Every row comes from one small tree of marks. Brackets hold a mark, then the marks that hang from it, in the order of their numbers. Every link used is in the known rows. Which tree was each row made from?
Known rows:
{z_460 z_550}: [ -6 -12   4   7   2   3  -8   0  -5   6   2 -10  -7  -2  -4  -1  12   8
  -9  -8  -1   1   0   0   7  -6  -8  -3  -3  -7  -1  -5   2   8   4  -4
   1   2  -4  -6   5   4   2  -8  13  -6   1  -1   0  -1   6   7   0   2
   5   1]
{z_72 z_364 {z_401 {z_392 z_452} z_510 {z_736 z_550}}}: [-10  -8  -2  27  32 -12 -14   1  25  -2  10 -14 -13 -17  10  -4  21  20
  -4  21  -5   3  12  -3 -25  17 -21 -27 -10  -9   1 -24  -7 -13  -5   3
  -2  -3   4  -5  11  13 -10 -14  10  18  22   6  16  -5  10  12   0  34
   5  19]
{z_510 {z_364 {z_72 {z_401 {z_392 z_452 z_607}}}}}: [ 20 -11   6  14   6 -25   1   5  -7 -14   2  13  -2  16  -2  -3  36  -2
   3  19  -3  27  16  12  13  10 -26 -13  12 -17   1   6   3  -2 -13  10
   0   5 -10 -13  25 -10  14  -3  -4  12  19  26   2   7  -1   6  -9   2
 -16  -4]
{z_460 z_452 z_550}: [  0  -9   0   4 -10   2 -15  -1 -10  -1  -3 -18  -6   4  -4  -2  22   8
 -10 -10  -4   2   5   0   5  -6 -11 -13 -11  -4   5  -4   8  11   1  -5
  -6  -4 -10 -11  10   0  -2  -1  20  -7  -2   1   0  -7  15  11   4   4
   0   1]
{z_72 {z_401 z_392}}: [-10  -1   7  10   5  -9   5   4  13  -5   9   6  -6   4  13   2   6   8
  -5  13   1   6  10  -3   4   8  -7  -9   3   1  -4   0  -4   9  -3   6
  -3  -2  -7   7   7  12  -8 -14  -4  -1   8   6  -1  -5   3  -1   2   7
   4  11]
{z_364 {z_72 {z_401 z_392 z_736}}}: [ -2   1   2  12  10 -13  -8   3  13  -5  12   1  -3   2   8   4   5   9
  -4  29  -1  11  22  -2  10  20  -4  -5  -2  -3   2   1   2   0  10  13
   2   7 -13   2  11   5  -4   1  -6   2   1  14   2 -11   2   1  14   4
  -1  23]
{z_452 z_510}: [  3   5   3   2   0  -7   8  -4  -6   1   7  -1   5  -5   0  -2   7   2
   6  -3  -3 -10  11  -1   7  -5  -9   8   5   6   1   8   4  -6  -1  -8
   8  -1  -2   0   2   2  -3   8   1   8  -7   0   4   5   8  -2 -11   3
   4   3]
{z_736 {z_401 {z_510 z_364}} z_405 z_550}: [ -8 -28 -27   8  20  -7  -3  13  12  26   0  -2  -7  -3   9  -7   9  11
  -4  12 -15   2  -6   2   4  15   3  -6   5   2  16 -23 -11 -20  -1  -5
   6  19  14   4  -1  -5  -7  -6  -5  29  13  -3  11  -4  23  13   3  13
   0   9]
{z_510 {z_364 {z_72 {z_401 {z_392 z_607} {z_736 z_405}}}}}: [  5  -7  -2  12  15 -22   0  15   9  -2  11   9  -7  11   2  -4  22   4
 -12  35  -8  30  24  -3   9  16  -8  -7   9  -3  14   1   3  -9  -1  11
   5  16 -12  -5  27  -5  -1  -5 -16  11  16  22   8 -14   8   7   2   3
  -9  18]
{z_452 {z_510 {z_364 {z_72 {z_401 z_736}}}}}: [ 12  -1  -6   7   7 -12   6  -1  -1   0  11  -8   6  -5  -6   8  13   2
  10  18  -9  -2  23 -13  20  14 -12  10  11   1   4   8  11 -10  18   6
  14   8 -10  -7  18   3   3  19 -11  20  -9  15  11  -2  15  -4 -10   6
   3  17]
{z_452 {z_510 {z_364 z_72}}}: [ 18  -3  -6   2  -2 -11  -4  -1 -11   2   4   1   8  -2  -5   3  19  -2
  15   8 -13  -6  11   0  24   3 -13  19  10  -9   2  14   7 -11   8  -4
   9   7  -8  -4   8  -7  10  18  -3  12  -6   9   5  13  15  -1  -8  -1
  -3   3]
{z_364 {z_72 z_401}}: [  1  -9  -1  -4  -6 -15  -1  -8   2   4   6   4   2   7   8   2   3  -5
   3   5   0  -2   9  -4  14  14  -7  -6  13   3  -1   6  -1   5   9  17
  10   2 -10  -4   6   9   6   6   1   1  -3   8   2  -1  -6   2   2  -9
  -9   6]
{z_392 z_607}: [ 1  4  7  1 -2 -9 10 -1 -6 -3 -4  9 -5  9 -5 -7  7 -5 -2 -3 -2  7  5  8
 -3 -2 -8 -9  6  0  1  4  1 -4 -8  6  9  4 -5 -9  6 -4  4 -5  0  6  4  5
 -1 -5 -6  6 -9 -4 -5 -7]
{z_401 {z_510 z_364} z_736}: [  3  -4  -9  18  19   3  -8  10   8   1  -5  -5  -5 -14 -17   4   0  11
  10  23 -10   3   0  -2  -6  16   4  -1 -12 -18  -3  -9  11 -20  14  -3
  -5  11   6  -5  -1  -2   0  -2  -5  18   2  10   9 -12  14   4   5  26
  17  14]
{z_401 z_736}: [-1  6 -4  6  8  4 -4  4  5 -2  2 -7  0 -7 -7  2 -6  6 -1 10  2  5  8 -3
 -7  5  6  1 -7 -1  2 -5  6 -5  8 -1  3  3  1 -1  2 -3 -3  4 -4  5 -1  4
  3 -9  3 -1  3  7  6 10]
{z_460 {z_452 {z_510 z_364}} z_550}: [ 11  -8  -5   9  -6   1  -7   5 -17  -1   1 -23  -2  -1 -12   2  39   8
  -1  -8 -15  -3  13  -6  19 -11 -22   3  -4  -9   8   3  17   1   3 -14
  -3  -4 -11 -12  18  -4  -1   9  15   6  -3   5   7   2  31   7  -9  14
  10   3]
{z_72 z_364 {z_401 z_510}}: [-16  -8   4  13  12 -10  -3  -2  17   4   6   0  -4 -10   7   0   6   0
   9   8 -11 -14   5 -12 -13  16 -15 -17  13 -10 -12  -8  -7  -5   6  15
   9  -4   2 -11   3  28  -4 -13  10   5   2   1  17  -5   2   2  -4  21
   7   9]
{z_392 {z_364 z_72} {z_401 z_736} {z_452 z_510} z_607}: [ 34   8   3  18   7 -32  12 -10 -22 -23   0   4  12  -3 -29   2  16  -8
   3  -3   6   7  43  12  -1   2 -28 -15   9  -8 -11  -4  14 -26  -5   0
  20   0 -10 -26  31 -24  19  24   7  20  10  27  23   9  11   1 -29  10
 -22   0]
{z_401 z_392 z_510 {z_736 z_405}}: [ -9  -4  -5  18  27  -9 -14  17  20   5   4   6  -6 -14   7  -7   0  20
  -9  32  -7  15  14   2 -11  17   6  -9 -16  -5   5 -12   4 -19  -2 -10
 -12  12   9   9  -1   4 -15 -15  -2   5  12   6  10 -14  12  12  18  22
   7  29]
{z_460 {z_452 {z_510 {z_364 z_72}}} z_550}: [ 17 -12  -7   4 -11  -9 -19  -2 -23   1   0 -17   2   1  -9   1  43   4
   2  -1 -17  -3  16  -1  31  -5 -26   7  -3 -11   7   9  15   1  10  -7
   2   1 -19 -15  19  -9   8  17  18   5  -6  12   7   6  30  12  -2   3
  -2   0]
{z_452 {z_510 {z_364 {z_72 {z_401 {z_392 z_607} z_736}}}}}: [ 11   6   7  20  11 -23   8   7   2  -8  11   4  -2   5  -5   1  27   4
   2  29 -13  12  33   0  18  13 -21   2  12  -8   5  14  11 -15   3   7
  14  13 -18  -6  25  -4   2   4 -13  23   2  24   6  -5  16   2 -11  11
   1  18]
{z_736 {z_401 {z_392 z_364 z_452} z_510} z_550}: [  5 -19  -4  26  32 -14 -10   9  12  -2  -3  -1  -2 -10   5  -3  15  13
  -2   7  -5   8   9  14  -8  14  -9 -23  -9 -15  -5 -30  -4 -11 -12  -4
  -7   8  10  -5   3 -10  -6 -10   5  23  25   6  12   7  18  12   6  19
  -7   1]

Write each row's tree:
[ 21 -20  12  28  22 -35  -8   9  -3 -11  -8  24   4   3  -5 -10  23  -2
   8  18 -10  19  26  25   2  20 -15 -24   4 -27 -12 -13   8 -16 -17   7
   7  16  -1 -22  13 -14   8  -6   7  18  18  23  16   5   8  13   6  10
 -24  -4]
{z_736 {z_401 {z_392 {z_364 z_72} z_452 z_607} z_510}}
[ -5 -13  -6  17  11  -6   4   3   9   4  -4   2  -7  -4  -3   7   4   5
  12  13 -10  -2  -3  -4   2  18  -5 -10   6 -14 -10  -5   3  -7  10   8
  -1   4   4  -5   1  15   2 -12  -3  13   7   8   8  -6   8   0  -3  19
  12  10]
{z_72 {z_401 {z_510 z_364}}}
[  7 -13   8  29  17 -21   6  10   3 -10  -6  12 -11   6  -6  -4  29   7
   6  21  -5  21   9  14  -2  14 -22 -26   4 -22  -9  -5   6 -10 -13   2
  -7   3   2 -12  14   3   4 -20  -2  20  24  18   6  -2   4   8  -9  26
   0   3]
{z_72 {z_401 {z_392 z_452 z_607} {z_510 z_364}}}
[ -2   0   9  20  22  -9  -4   7  17 -15  14 -13  -3 -10   7   0  19   9
  -4  21   4  12  21 -11 -18  10 -18 -17  -1  -5   0 -12  -1   1  -5   6
  -3 -10   3 -13  25   9  -6  -5   1   1  18  13  14  -5   1  -4  -4  26
   0  13]
{z_72 z_364 {z_401 {z_392 z_452} z_736}}
[ 17   4  -8  10   7  -9  -3  -3  -3 -15   1   0   7  -7 -21  12  -5  -5
  -2   7   5   2  26  -3   2  12  -4  -5   0 -11 -12  -9   7 -15  15  12
  11   3 -12 -13  16 -15  12  19   2   4   3  19  17   0  10  -6  -2   9
 -11   9]
{z_392 {z_364 z_72} {z_401 z_736}}
[ 22  -5  -5  12  23  -8 -25   1   5 -15   2 -13   2 -11  -2   0  19  10
  -9  14   1  20  20   9  -7   6 -12 -10 -18 -11   4 -16   4  -8  -5  -1
 -12   9  -8  -3  17 -24  -1   7   2  11  21  18   6  11  10  10   7   3
 -13   5]
{z_401 {z_392 {z_364 z_72} z_452} {z_736 z_550}}
[  6 -23 -10  13   8 -14  -9   8   2  11  -6  11   0   1  -3   1  10   1
  18  24 -19  -1   3   6  21  24   0   4  10 -21   0  -6   2 -14  12   7
  12  17   3  -8  -5  -5  11   6  -3  21  -2   8   9  -2  14   7  12   7
  -6   6]
{z_736 {z_401 {z_510 {z_364 z_72}}}}
[ -4  -4   3  15  27  -9   0  17  25  -8  15  -6   5 -10   6   6  -2   9
 -17  20   1  20  25 -16 -12  13   3 -15  -2   4   1 -16   4   1  -3   5
  -6   6   0  -4  24   6 -21 -12 -12   0  21  14  17  -8  11  -6   3  12
   3  20]
{z_72 {z_401 {z_392 z_364} {z_736 z_405}}}
[  9 -11   7  21  17 -14 -22   6  10  -9  -4  15   3 -11   0   2   8   2
   9  19 -13   6  14   8   3  17  -8  -7  -6 -28 -14  -3   8 -10   2   6
  -8  11  -9  -4   0  -3  -1  -9   8   2   7  16   9   8  10   8  18  10
  -5   5]
{z_401 {z_392 {z_364 z_72}} z_510}
[-24 -10 -10  20  34 -14 -15   8  38  14  17 -10 -14 -18  22  -8  12  20
 -16  26 -12   3  14 -13 -23  19 -10 -19  -5   4  12 -23 -15 -14  -1   6
   2   1   3   6  11  18 -24 -20   5  11  19   2  17 -14  14  13   6  28
   9  29]
{z_72 z_364 {z_401 z_392 z_510 {z_736 z_405 z_550}}}
[ -7  -2  -4  28  27  -9   1   7  19   2   1   0 -23  -4  -4  -3  17  18
  -7  26 -13  15  10   7  -6  18 -12 -21  -9 -12   7 -11   3 -17   1   6
   3  13  -8   1  10   2  -7 -20  -9  31  15  13   1 -17  18  17  -2  24
  13  17]
{z_72 {z_401 {z_392 z_607} {z_510 z_364} {z_736 z_550}}}
[ 12   1   9  14   2 -27  11   1  -3  -6   8  14  -3  12   1  -1  33  -1
   6  19 -13   8  28   5  27   9 -28   3  18  -8   2  18   7  -9  -5   8
  13   8 -20  -5  22   0   5   0  -7  18   3  19   2   5  12   2 -14   2
  -5   7]
{z_452 {z_510 {z_364 {z_72 {z_401 {z_392 z_607}}}}}}
[ 24  -9   5   7   4 -27   5 -13 -10  -9   7  -4  21  -5  -3   6  16  -8
   8  -6   2  -3  28  -1  11   7 -25 -11  16   1 -12  -1  10  -3  -2   6
   9  -2  -5 -20  22   0   7  13   7  11   9  18  18  19   3  -4 -19  -1
 -16  -3]
{z_392 {z_364 {z_72 z_401}} {z_452 z_510}}
[ 18   1  22  22  16 -28  19   1  -4 -21   6   5   9   0  -3  -2  26  -1
  -1  -1   1  13  35   7  -3  -2 -31 -22  13  -4 -11  -1   8  -5 -23   0
   2  -3  -6 -19  31   0  -3  -9   1  14  20  19  14  12   7  -1 -27  12
  -9  -1]
{z_72 {z_401 {z_392 z_364 {z_452 z_510} z_607}}}
[-16  -6  11  22  16 -13  -8   8  25  -2   9   4 -10  -9  14   1  12   8
   3  21 -15  -6  10  -8 -12  18 -16 -16   4 -16 -10  -7  -8  -5   1  12
   2  -6  -4  -4   4  26  -9 -22   8   3   7   6  13  -5   6   3   6  28
   9  16]
{z_72 z_364 {z_401 z_392 z_510}}
[ 25  -4  13  30  26 -24 -16   6   2 -19  -7  13   2  -8 -14  -6  19   3
   4  26  -3  25  28  19 -12  17 -15 -25 -12 -32 -10  -9  17 -21  -9   4
  -3  15  -6 -20  15 -16   5  -6   6  14  20  30  14  -1   3  16   6  18
 -14   6]
{z_401 {z_392 {z_364 z_72} z_452 z_607} z_510 z_736}
[ -6   0 -26  -1  12  -7   4  -1   7   9   8 -12  -7  -5  -3   1  -2  13
 -24   0   9   3  12   0  -9   4   0  -9  -4  21  13 -18 -12 -18   2  -7
   8   1   2   9  10  -9  -3   9  -1  11  12   0   7 -10  17   7  -7   9
  -5  16]
{z_392 {z_401 {z_736 z_405 z_550}}}
[ 16   3  -6  10  -1 -19  18  -8 -18 -11   1   0   5  -2 -11   1  14   2
   4 -11  10  -8  20   9   6  -3 -23  -4  10   5  -9  -4   0 -15  -8 -14
   8 -15   4  -5  13  -7  12  16   8  10   6   5  11  12  11  -6 -25  17
  -9   4]
{z_392 z_401 {z_452 z_510}}
[  4 -15 -23  14  27 -11 -28  12  17  12   4  -2 -10 -11   7  -6  20  22
  -8  36 -17  13   8   5   4  20   0   1 -17 -13  18 -12  -3 -25   5  -6
  -9  20  -2  12   3 -11  -8  -3  -4  19  15  12   3  -5  22  20  22  15
   0  26]
{z_401 z_392 {z_510 {z_364 z_72}} {z_736 z_405 z_550}}
[  1 -13  -9  20  24 -21 -18  -5  14   2   5  -3 -10  -8  11  -3  17  20
  -3  26  -1  12  15  13  -2  24 -14 -23 -14  -4   0 -16   1 -12   2   8
  -4   7  -2   2   3   1  -3  -3   9  21  14  15   4  -3   7  21  12  14
  -5  20]
{z_364 {z_72 {z_401 {z_392 z_452} z_510 {z_736 z_550}}}}
[ 19 -14   1   3   5 -17  -3  -7  -5 -10   2  -2  14  -1  -3   6  10  -8
   4  -2   5   9  16  -1   3  11 -15 -17  12  -6 -12  -7   5   5  -1  14
   1   0  -4 -22  19  -2   8   4   5   3  13  18  16  14  -6  -2  -7  -2
 -19  -7]
{z_392 {z_364 {z_72 z_401}} z_452}
